Each row comes from the steps of one path. Every step used is in the known rows, and no mark comes twice. Write the path behind each row, first mark first.
In the rows, zero is written as 128.
Known rows:
kanedu -> zotegi -> meli: [120 101 130 124 125  88 149 138 129 105 138 131 127 119 125 124 141  88
 120 154 124 115 140 109 131 155 118  86  96 110  90 143 179 116 160 124
 156 107 126 154 138 107 155 149 132  90 102 164  99 140 119 130 128 154
 166 110 119 136 139 107 131 133 114 130]
vopuz -> mogu: [146 101 148  86 143 125 137 155 145 114 105 126 149  85 128 122 147 123
 117 151 148 131 159  84 145 159 145  88 141 102  94  75 198 102 141 133
 162 138 124 132 141 121 147 149 127 109  94 160 126 125 161 134 132 151
 163 109 117 150 131  86 114  83 133 159]
pedug -> lidep -> ganed -> vogape -> rupu -> rupo: [177  96 113  99 147 124 132  88 142 138 130 117 104 121 136 153 151 116
 111  84 147 148  81  70 146 155 130  92 129 132 127 108 159  91 140 128
 224 123 109 160  91 168 153 162 118 117  97 138 142  69 135 105 117 139
 147 155 136  71 172  58  95 113 117 120]
puviz -> zalu -> kanedu: [133  97 133 102 129 105 152 140 152  87 126 140 135 129 129 137 144 116
 115 177 130  96 135 105 156 148 108  90 125 104 105 107 188 101 166 103
 166 118 126 168 127  87 133 187 122  95 109 163 136 133 140 128 144 142
 148 109 115 134 141  86 121 128 145 137]
pedug -> lidep: [151 103 135  94 145 133 136 115 147 108 109 130 124 108 129 133 147 117
 121 130 140 135 120  92 143 148 127  88 128 108 105 105 156 118 139 115
 170 121 121 157 113 132 154 158 126  99  95 149 137 139 151 124 129 146
 154 127 118 112 144  75 114 118 137 157]
pedug -> lidep -> ganed -> lofu: [164  79 141 101 145  99 128 104 127 116 109 149 104 119 128 140 146 114
 145 112 145 137  78  91 122 162 135 101 116 133 119 105 114 103 150 103
 176 104 117 158  83 108 149 152 120  87  87 152 142 143 141 115 129 138
 151 133 124  90 134  69  98 108 134 149]
zalu -> puviz: [141 101 129  97 134 129 139 143 145 133 114 131 122 115 119 121 134 119
 107 164 141 119 136 116 139 164 119  90 129 105  81 115 181 111 160 115
 163 125 108 157 128  99 171 162 123  93  97 149 130 138 150 136 157 155
 164 117 119 134 150  84 116 120 131 149]
pedug -> lidep -> ganed -> vogape -> rupu -> rupo -> mogu: [173  95  76  95 145 130 133  90 136 132 138 119 120 107 135 158 153 119
 116  88 135 168  85  67 150 153 138 102 121 125 130  98 173  92 143 138
 223 134 112 158  97 159 153 161 114 123  95 143 144  63 137 108 116 133
 152 145 127  76 173  57  94  96 127 115]
nofu -> zalu: [138 103 139 100 140 119 140 144 138 112 117 125 122 105 134 124 146 116
 117 187 137 123 141 113 149 161 128  87 129 103  97 112 178 110 156 113
 164 119 122 151 136 105 150 161 126  99 104 148 129 136 166 133 135 146
 158 118 119 134 142  74 129 120 125 146]
nonis -> puviz -> zalu -> kanedu: [131  92 138 112 129 101 131 149 157  90 129 149 136 138 134 137 141 119
 106 178 128  84 132 103 157 143 103  85 120  96 101 113 192 100 166  92
 161 118 128 190 130  70 130 194 120 102 105 171 134 122 145 123 146 140
 145 100 115 133 125  86 123 136 145 138]
puviz -> nonis: [140 100 136 101 136 139 128 135 153 109 116 139 110 113 139 129 133 116
 105 151 126 121 135  96 149 146 117  92 135  98  93 110 191 111 154 106
 170 122 111 166 136  90 160 165 123 110  92 165 134 122 152 142 143 141
 151 104 117 132 156  77 113 125 139 155]
vogape -> pedug -> lidep: [159 105 137  94 140 131 133  97 154 110 110 125 133 112 125 134 155 120
 124 112 141 140 100  91 141 141 131  85 132 110 111 109 135 122 130 112
 175 119 118 156 101 149 153 161 124  99  98 141 136 139 150 118 124 144
 150 137 117  90 151  73 113 114 138 147]
vogape -> pedug -> lidep -> ganed: [164  98 137  96 140 114 130  95 143 114 109 136 125 117 127 140 148 120
 134  95 146 143  77  90 132 143 135  89 124 123 122 107 102 115 136 109
 183 107 114 152  81 154 150 154 124  92  96 141 138 137 148 116 119 139
 150 144 124  77 150  70 106 109 135 142]
pedug -> lidep -> meli -> zotegi: [135  89 142 112 156  98 124 102 125 118 107 119 110 112 136 138 152 113
 116 110 150 128 100  91 115 148 129  91  78 120 117 148 111 132 132 118
 163  96 113 157 126 149 162 151 129  96  96 138 117 144 123 119 126 138
 152 131 118  99 133  82 130 116 126 133]
meli -> zotegi -> nofu: [106  99 146 114 143  92 134 139 124 121 126 125 130 122 135 134 141 102
 105 160 145 124 134 109 128 157 137  90  84 104  94 171 163 123 146 121
 155 103 114 159 145 115 164 142 131  96  98 148  96 145 138 124 124 150
 160 110 130 124 133 104 142 126 120 141]
rupu -> rupo: [154  95 110  94 142 145 141 129 142 121 122 121 122 104 137 139 141 116
 107 141 138 139 141  82 156 157 127  87 128 109 101 103 210 106 152 133
 181 145 119 155 134 113 154 166 122 119  97 154 132 111 139 125 115 146
 153 127 125 129 152  69 105 110 127 154]
vogape -> rupu -> rupo -> puviz -> zalu: [144 100 101  99 134 149 150 112 152 109 140 125 141 130 151 148 146 122
 103 143 120 119 126  67 177 152 108 100 136 103 104 101 236  96 158 128
 208 135 125 186 141 128 139 199 112 128  99 165 138  69 142 113 141 134
 152 120 124 115 161  58  98 109 139 147]
rupu -> rupo -> mogu -> vopuz: [151 100  67  85 136 153 145 151 135 110 133 125 156  70 130 151 140 129
 114 147 118 166 163  73 159 153 139  99 123  98  97  73 232 107 148 158
 182 165 123 138 143  94 141 158 120 129  91 161 132 102 147 124 118 139
 153 114 118 145 163  84 102  75 143 127]
kanedu -> nofu -> zalu -> puviz -> nonis: [119  99 134 111 125  81 124 143 142 128 136 144 106 130 132 119 132 119
 109 210 129  94 138 148 140 155 116  86 135  97  87 132 189 115 182 101
 168 105 108 167 129  67 166 177 121  92 101 154 125 148 147 148 173 148
 163 109 120 136 164  89 141 136 118 123]
ganed -> puviz: [150 111 139  90 149 128 131 121 144 110 112 138 106 119 135 134 154 112
 112 142 138 131 116  94 144 150 113  96 116 113  95 108 165 100 129 109
 169 120 118 149 126  70 162 155 125 104  92 163 137 118 141 125 136 152
 157 116 120 122 144  77 109 120 133 147]
meli -> zotegi: [127  95 147 109 151 121 133 129 133 118 109 122 125 108 139 130 141 110
 103 146 142 126 132  96 131 156 126  92  95 109  97 143 166 118 139 119
 160 115 110 158 143 116 170 147 128 104  98 153 109 135 144 129 128 147
 153 113 122 128 136  86 119 122 130 149]
meli -> zotegi -> nofu -> zalu -> puviz: [101 101 143 118 137  65 132 148 123 144 133 130 124 129 124 122 139 109
 107 206 149 104 134 148 125 167 125  86  93 103  85 171 164 124 166 113
 155  94 107 160 138  96 169 157 125  80 104 134  98 162 145 130 157 154
 170 118 129 129 144 101 155 132 107 122]
pedug -> lidep -> ganed -> vogape -> rupu: [172 103 138 100 146 119 131  95 143 130 119 122 105 123 131 143 151 115
 117  89 145 141  73  79 135 157 131  96 130 130 122 112 128  92 136 113
 211 106 108 157  89 170 156 149 121 102  97 139 142  80 150 111 132 141
 149 146 130  70 162  65  99 120 126 121]
nonis -> puviz -> zalu -> kanedu -> zotegi -> nofu: [ 97  92 138 128 115  51 129 155 138  91 156 150 146 159 135 136 141  98
 113 197 125  78 136 129 149 144 117  82 103  92  99 155 187 106 180 101
 152 100 130 187 132  68 128 181 126  91 108 169 111 142 119 122 139 149
 159  99 121 130 124 114 151 147 125 114]
nofu -> zalu -> puviz: [134 103 135 102 134 107 138 147 140 134 121 131 120 115 121 117 138 120
 113 197 141 111 139 134 141 166 118  85 129 104  85 119 178 114 168 110
 163 116 112 155 129  94 164 167 123  89 103 140 127 147 158 136 162 153
 165 122 120 135 150  80 131 123 120 137]
vogape -> pedug: [154 103 137  94 134 138 138 118 153 112 112 121 135 110 127 131 151 118
 114 130 137 138 117  92 147 148 131  88 133 108 100 110 158 113 136 115
 169 128 116 151 120 131 156 159 125 106 100 150 131 126 155 125 124 146
 152 126 119 108 149  75 111 114 137 148]
lidep -> meli -> zotegi -> nofu -> zalu: [107  96 146 121 145  60 130 136 112 122 130 119 114 122 137 135 152 106
 115 182 148 114 122 124 123 158 137  87  75 109 106 175 134 127 155 117
 154  85 119 152 144 120 151 149 132  90 105 134  98 153 135 124 130 142
 161 122 126 117 132  94 163 124 108 118]
ganed -> pedug -> lidep -> vogape -> rupu -> rupo -> puviz: [167 113 103  96 144 147 132  90 151 136 137 111 127 125 144 157 147 114
 111  95 135 148  80  75 158 150 118 100 143 119 110 101 185 109 151 132
 222 127 111 178 104 195 156 175 111 123  96 148 141  70 138 106 129 140
 157 148 127  73 174  53  98 109 128 136]
pedug -> lidep -> vogape -> rupu -> rupo -> puviz: [160 106 100  96 145 157 130  91 152 133 136 109 124 120 145 154 147 117
 114 105 137 145  99  77 165 152 113 100 144 113 107 102 193 109 151 137
 218 133 110 178 113 184 155 172 112 127  99 148 139  65 138 112 127 136
 158 147 127  84 174  54 102 105 128 140]
nofu -> zalu -> kanedu: [134 104 137 104 135  96 139 147 140 105 128 130 120 116 128 130 150 115
 123 209 139 107 144 135 150 159 116  85 130 105  92 112 179 106 169 106
 160 115 116 157 129  97 138 168 126  91 116 148 129 146 147 136 137 146
 157 120 116 135 146  83 136 125 126 128]
kanedu -> zotegi -> nofu -> zalu -> puviz: [105 102 134 117 122  60 137 154 126 131 146 135 129 136 123 118 138 105
 118 217 139 100 141 157 136 166 126  82 114 100  85 155 175 117 182 114
 156 100 114 156 129  86 158 162 127  78 108 141 108 164 136 135 158 158
 176 119 123 133 148 104 156 136 104 114]
rupu -> rupo -> mogu -> vopuz -> fupili: [152 100  67  74 138 147 143 170 136 111 132 123 171  55 122 143 134 128
 118 147 112 165 190  56 161 163 160  98 131  98  95  55 252 111 145 168
 176 169 127 109 147 102 132 156 122 130  92 163 124 103 152 125 122 143
 151 115 116 165 166 102 104  65 147 112]
ganed -> lidep: [155 112 140  93 143 127 141 136 139 119 111 136 129 112 131 137 142 113
 117 134 132 135 110  94 139 156 130  96 121 115  97 105 170 113 142 112
 173 121 119 155 119 132 159 160 127  96  93 156 135 132 152 125 131 150
 154 116 117 118 140  78 112 120 136 149]
meli -> zotegi -> nofu -> zalu: [102 102 150 119 145  74 133 143 120 122 131 125 127 121 137 129 146 104
 111 196 144 115 136 127 131 160 135  85  88 102  98 171 162 123 155 115
 156  95 118 156 144 108 156 148 130  92 106 141  96 154 150 125 130 147
 162 116 129 127 135  97 156 128 112 129]
ganed -> meli: [153  97 140  91 143 122 145 129 134 122 112 122 113 108 135 133 149 113
 113 138 132 134 119  94 135 159 135  95 102 116  97 109 166 104 142 113
 164 120 120 153 131 122 157 160 128 102  94 153 139 118 135 126 131 145
 154 116 116 120 135  81 111 116 137 132]
kanedu -> nofu -> zalu -> puviz: [122 101 133 105 128  79 137 147 133 131 133 133 122 125 124 117 139 118
 116 217 138 103 142 150 138 166 127  83 127 103  85 130 178 113 178 112
 162 110 116 154 126  86 163 169 123  84 108 144 121 156 151 138 162 156
 170 120 122 137 149  92 145 130 112 123]
zotegi -> nofu: [124 104 136 101 133 112 141 147 135 114 126 130 131 120 127 134 141 107
 112 164 139 127 139 107 141 156 138  89 114 100  91 139 175 113 153 120
 158 116 122 154 136 109 152 149 130  97  97 153 116 137 149 127 127 152
 162 112 127 128 139  96 136 121 127 148]
pedug -> lidep -> vogape -> rupu -> rupo: [170  93 112  94 146 141 131  88 153 135 128 106 106 113 136 149 149 113
 105  91 149 143 103  66 156 150 122  90 135 118 129 111 175 104 140 136
 219 133 112 160 103 165 155 160 118 121  99 136 141  70 136 110 120 138
 146 156 134  81 174  58 106 114 118 133]

Write each row's path:
[157 104 139  97 147 130 132 110 151 114 107 121 118 111 130 137 139 112
 121 106 145 135  98  89 141 146 127  88 131 115 119 109 129 120 144 116
 181 113 120 155  97 158 160 149 123  99  94 145 139 123 154 121 129 143
 152 137 121  94 149  72 119 122 135 145]  pedug -> lidep -> vogape
[122 104 150 125 148  45 124 103 120 128 132 113 119 134 132 143 163 108
 122 141 151 125  74 124 112 147 142  85  80 120 121 179  88 132 139 107
 169  72 120 155 111 166 150 156 129  86 106 125 103 149 134 108 126 141
 156 141 125  70 143  90 162 128 108  93]  ganed -> vogape -> pedug -> lidep -> meli -> zotegi -> nofu -> zalu
[110 102 132 130 121  51 148 146 125 100 153 134 123 127 123 126 149  89
 129 201 127  94 144 143 133 156 108  81  97 112  88 147 178 114 178 115
 152  96 124 157 135  95 140 160 130  79 117 157  97 155 113 134 134 152
 166 114 116 137 143 111 151 141 106 106]  nofu -> zalu -> kanedu -> zotegi -> meli
[119 100 135 116 126  70 137 146 133  97 144 131 127 127 133 126 150 104
 127 214 131  99 146 145 149 157 116  82 126 105  96 123 180 105 181 112
 158 110 117 155 128  89 139 166 127  87 119 154 121 154 124 139 133 151
 163 119 114 137 144  95 142 135 117 111]  nofu -> zalu -> kanedu -> zotegi
[128 100 131 102 128  85 139 142 138  99 133 133 125 126 130 132 145 112
 122 196 133 106 145 134 144 154 127  87 128 105  90 119 181 105 174 116
 159 118 119 157 127  94 144 165 127  92 115 159 126 146 130 136 133 153
 160 113 119 137 143 102 137 129 126 124]  zalu -> kanedu -> nofu
[116 106 138 109 130  71 138 155 132 107 140 133 125 128 124 134 149 109
 123 220 141 103 143 146 145 159 124  84 118 102  90 138 175 110 174 108
 156 105 119 158 131  96 135 163 128  85 116 146 117 155 141 131 134 148
 162 118 122 132 143  98 155 130 119 121]  zotegi -> nofu -> zalu -> kanedu
[103 107 119 131 117  70 157 139 133  87 158 143 146 143 131 136 142  93
 127 183 112  87 134 122 146 148  95  92 100 106  85 138 200 112 184 114
 160  99 129 180 140 104 135 184 122  88 110 177 103 136 108 126 145 148
 167 101 111 136 141 109 136 136 127 117]  rupo -> puviz -> zalu -> kanedu -> zotegi -> meli
[160 112 139  93 145 120 137 114 147 113 109 131 130 116 126 137 147 114
 119 117 138 140  95  93 135 146 133  87 125 116 109 104 145 117 140 108
 173 115 121 156 101 145 158 162 125  93  93 149 139 147 152 119 132 150
 154 129 117  99 145  74 109 121 138 151]  ganed -> pedug -> lidep
[109 100 144 124 137  46 116 134 120 148 137 143 100 141 134 134 137 110
 108 172 141  97  96 143 111 152 118  94  82 112  95 177 138 134 164  98
 165  73 101 171 129 105 169 170 123  82  95 138 106 158 126 133 169 144
 160 116 122 107 155  95 160 137 110 104]  ganed -> lidep -> meli -> zotegi -> nofu -> zalu -> puviz -> nonis
[135  90 141 110 133 124 131 144 157  96 119 147 141 131 141 131 136 118
 101 154 126  97 129  78 157 143 114  87 118  93 106 114 194 104 152  98
 165 121 135 189 136  75 141 188 121 112  92 173 134 110 162 119 147 139
 144  96 117 132 119  76 114 130 146 157]  nonis -> puviz -> zalu
[121  99 146 117 149  60 127 114 118 125 124 124 120 132 131 146 151 103
 113 118 150 128  84 106 107 146 143  89  67 119 114 175 105 135 140 115
 160  81 118 156 120 154 159 149 132  86  95 136 104 158 121 111 125 146
 158 129 125  88 132  99 148 124 117 121]  ganed -> pedug -> lidep -> meli -> zotegi -> nofu
[164 102 134  98 146 105 133 108 137 114 109 124 113 115 128 142 153 117
 122 100 142 137  79  89 125 144 136  89 108 124 118 112 109 124 141 110
 171 102 123 151 105 159 150 163 127  93  92 141 141 141 134 116 130 143
 153 136 113  89 141  71 121 113 132 136]  ganed -> pedug -> lidep -> meli
[114  94 148 115 144  32 129 120 109 153 133 138 110 139 125 132 145 109
 124 167 153 110  87 146 104 163 134  89  66 122 106 171 108 123 158 104
 166  72 106 160 103 126 165 156 125  70 101 125 109 167 125 118 154 147
 167 136 129  93 142  99 152 129 107  97]  pedug -> lidep -> ganed -> meli -> zotegi -> nofu -> zalu -> puviz
[115  91 152 114 146  62 134 126 108 133 126 132 116 129 139 143 144 100
 115 135 146 127  97 109 109 159 146  96  57 122 106 173 124 115 143 115
 160  86 111 157 126 129 162 140 132  89  96 144 104 139 121 116 123 143
 158 120 131 103 128 104 137 122 119 115]  lidep -> ganed -> meli -> zotegi -> nofu
[131 108 122 102 133 143 153 134 149  91 124 137 151 127 145 138 138 121
 116 163 117 112 128  87 166 151 111 101 132  98  94  99 207 107 162 112
 175 123 131 182 141 115 143 192 117 111  95 175 136 110 157 123 148 140
 157 101 113 131 140  71 108 114 152 159]  rupo -> puviz -> zalu
[116  95 154 117 151  39 130 115 106 131 131 132 113 131 138 140 153 104
 129 158 149 120  88 127 111 155 144  89  61 122 119 171 106 122 147 107
 166  73 117 156 110 137 151 149 129  80 102 131 107 158 131 113 128 139
 160 133 130  91 132  95 152 125 110 104]  pedug -> lidep -> ganed -> meli -> zotegi -> nofu -> zalu
[114  97 151 117 144  21 129 120 110 122 139 137 110 139 132 146 156 105
 134 178 151 105  90 146 113 154 131  88  67 124 114 165 109 118 160 100
 163  72 112 161 104 129 139 158 128  72 114 132 111 167 114 117 129 140
 158 134 126  94 136 103 158 130 113  88]  pedug -> lidep -> ganed -> meli -> zotegi -> nofu -> zalu -> kanedu
[167 112 144  95 137 122 135 110 152 123 113 120 132 119 129 143 145 112
 119  95 139 143  71  89 136 145 131  93 130 124 115 114 120 120 135 111
 188 112 115 150  93 172 162 154 123  99  96 144 135 116 155 117 125 145
 148 138 121  77 155  72 115 120 136 130]  ganed -> lidep -> vogape -> pedug
[166 112 140  98 144 121 133  95 154 115 112 119 130 119 124 138 156 118
 122  99 141 144  81  92 137 141 132  87 134 119 114 111 124 115 128 106
 183 114 120 155  90 168 156 162 123  99  98 144 138 126 153 114 125 147
 150 139 118  76 154  72 110 122 137 130]  ganed -> vogape -> pedug -> lidep
[168  93 142  93 143  95 135  90 132 125 112 132 114 119 132 143 156 116
 134  88 141 143  63  90 120 146 142  93  97 132 123 111  95 111 131 104
 181 101 116 150  82 161 151 158 125  92  94 139 145 129 128 112 122 138
 148 143 121  71 143  74 107 111 136 117]  vogape -> pedug -> lidep -> ganed -> meli
[172  95 113  98 143 129 136 105 141 139 131 116 104 118 137 151 146 115
 105  99 143 147  94  69 150 161 130  94 130 130 119 109 177  85 145 131
 219 130 107 157 107 153 155 159 119 121  98 143 139  59 138 111 118 141
 148 146 137  86 169  59  94 112 117 122]  lidep -> ganed -> vogape -> rupu -> rupo
[160 112 143  96 145 124 137 129 144 123 110 126 122 116 132 142 135 108
 118 110 139 137  87  89 138 153 129  98 125 122 111 110 141 116 147 113
 183 112 118 152 103 158 164 151 125  96  93 151 137 115 156 123 131 147
 152 128 121  99 147  75 116 124 134 139]  ganed -> lidep -> vogape
[125  94 103 115 120  97 146 119 145 100 163 128 140 147 147 147 152 108
 114 176 119  96 132 106 174 149 100  95 131 105 103 115 230  92 181 126
 197 124 118 186 133 111 129 199 115 112 116 166 130  92 104 121 138 141
 157 123 119 119 163  82 115 126 126 111]  vogape -> rupu -> rupo -> puviz -> zalu -> kanedu -> zotegi
[160 107 141  98 139 111 140 130 136 118 111 139 124 117 129 140 135 113
 119 117 138 140  86  92 130 156 139  94 120 126 109 105 135 104 153 107
 177 111 114 148 101 134 159 152 125  93  90 154 136 133 155 123 128 147
 153 125 124 103 142  73 101 114 133 146]  lidep -> ganed -> pedug
[113 104 149 120 146  50 130 135 108 129 131 126 117 128 137 140 153 103
 119 169 146 117 100 125 116 157 139  92  70 116 107 175 126 131 149 113
 160  78 119 154 134 136 151 154 131  84 103 135 100 156 134 118 131 144
 159 123 125 105 131  94 162 126 108 111]  ganed -> lidep -> meli -> zotegi -> nofu -> zalu
[167 107 141 101 137 115 135 109 144 121 113 126 126 120 128 141 146 117
 122  99 140 145  71  91 132 151 138  93 130 128 113 113 113 101 139 106
 186 111 112 149  91 159 158 153 124  99  97 148 135 110 156 117 121 144
 150 135 124  79 152  71 103 115 134 123]  lidep -> ganed -> vogape -> pedug
[105 102 131 116 121  64 139 150 130 102 149 134 134 139 127 135 145  96
 121 194 135 105 144 139 142 154 128  85 112 101  90 150 178 108 177 118
 152 106 118 159 130  95 140 155 131  85 113 157 109 155 113 132 127 156
 168 113 121 131 142 116 150 136 117 116]  zalu -> kanedu -> zotegi -> nofu
[163 111 142  97 146 116 135 109 152 118 109 121 123 118 127 142 139 110
 119  95 143 140  75  90 134 144 132  89 130 122 122 109 119 121 145 109
 185 108 121 152  86 169 162 152 123  94  92 144 140 128 156 116 131 147
 151 138 120  82 149  70 114 124 135 140]  ganed -> pedug -> lidep -> vogape
[160 103 134  98 144 112 137 126 130 119 111 128 111 113 131 142 149 116
 121 115 138 134  92  90 127 153 133  98 105 123 108 113 132 119 142 114
 168 107 121 149 122 147 152 162 129  95  92 149 138 128 133 123 129 143
 153 124 114 105 138  74 122 114 132 135]  ganed -> lidep -> meli
[137  87 150 108 154  86 134 115 116 131 111 129 109 116 143 139 144 108
 114 119 144 131  93  94 111 160 137  99  64 130 111 145 123 110 137 112
 167  96 107 155 122 133 168 145 129  95  94 146 117 128 124 120 124 140
 151 123 125 104 130  87 114 117 129 119]  lidep -> ganed -> meli -> zotegi
[126 102 137 106 133  87 139 143 131 107 130 127 124 117 136 123 147 114
 121 208 132 114 144 132 146 158 137  84 127 101  98 124 178 111 168 116
 163 112 127 150 132  96 148 163 128  94 111 151 123 146 155 134 136 149
 162 117 122 136 140  87 144 127 117 129]  kanedu -> nofu -> zalu
[148  96 146 115 155  87 122  86 131 125 110 110 114 121 134 144 159 114
 116  84 150 136  65  91 110 142 134  90  84 130 123 152  83 129 123 111
 174  89 112 157 108 179 163 155 127  97  99 134 118 130 125 110 123 139
 147 142 118  69 142  78 127 120 126 111]  ganed -> vogape -> pedug -> lidep -> meli -> zotegi
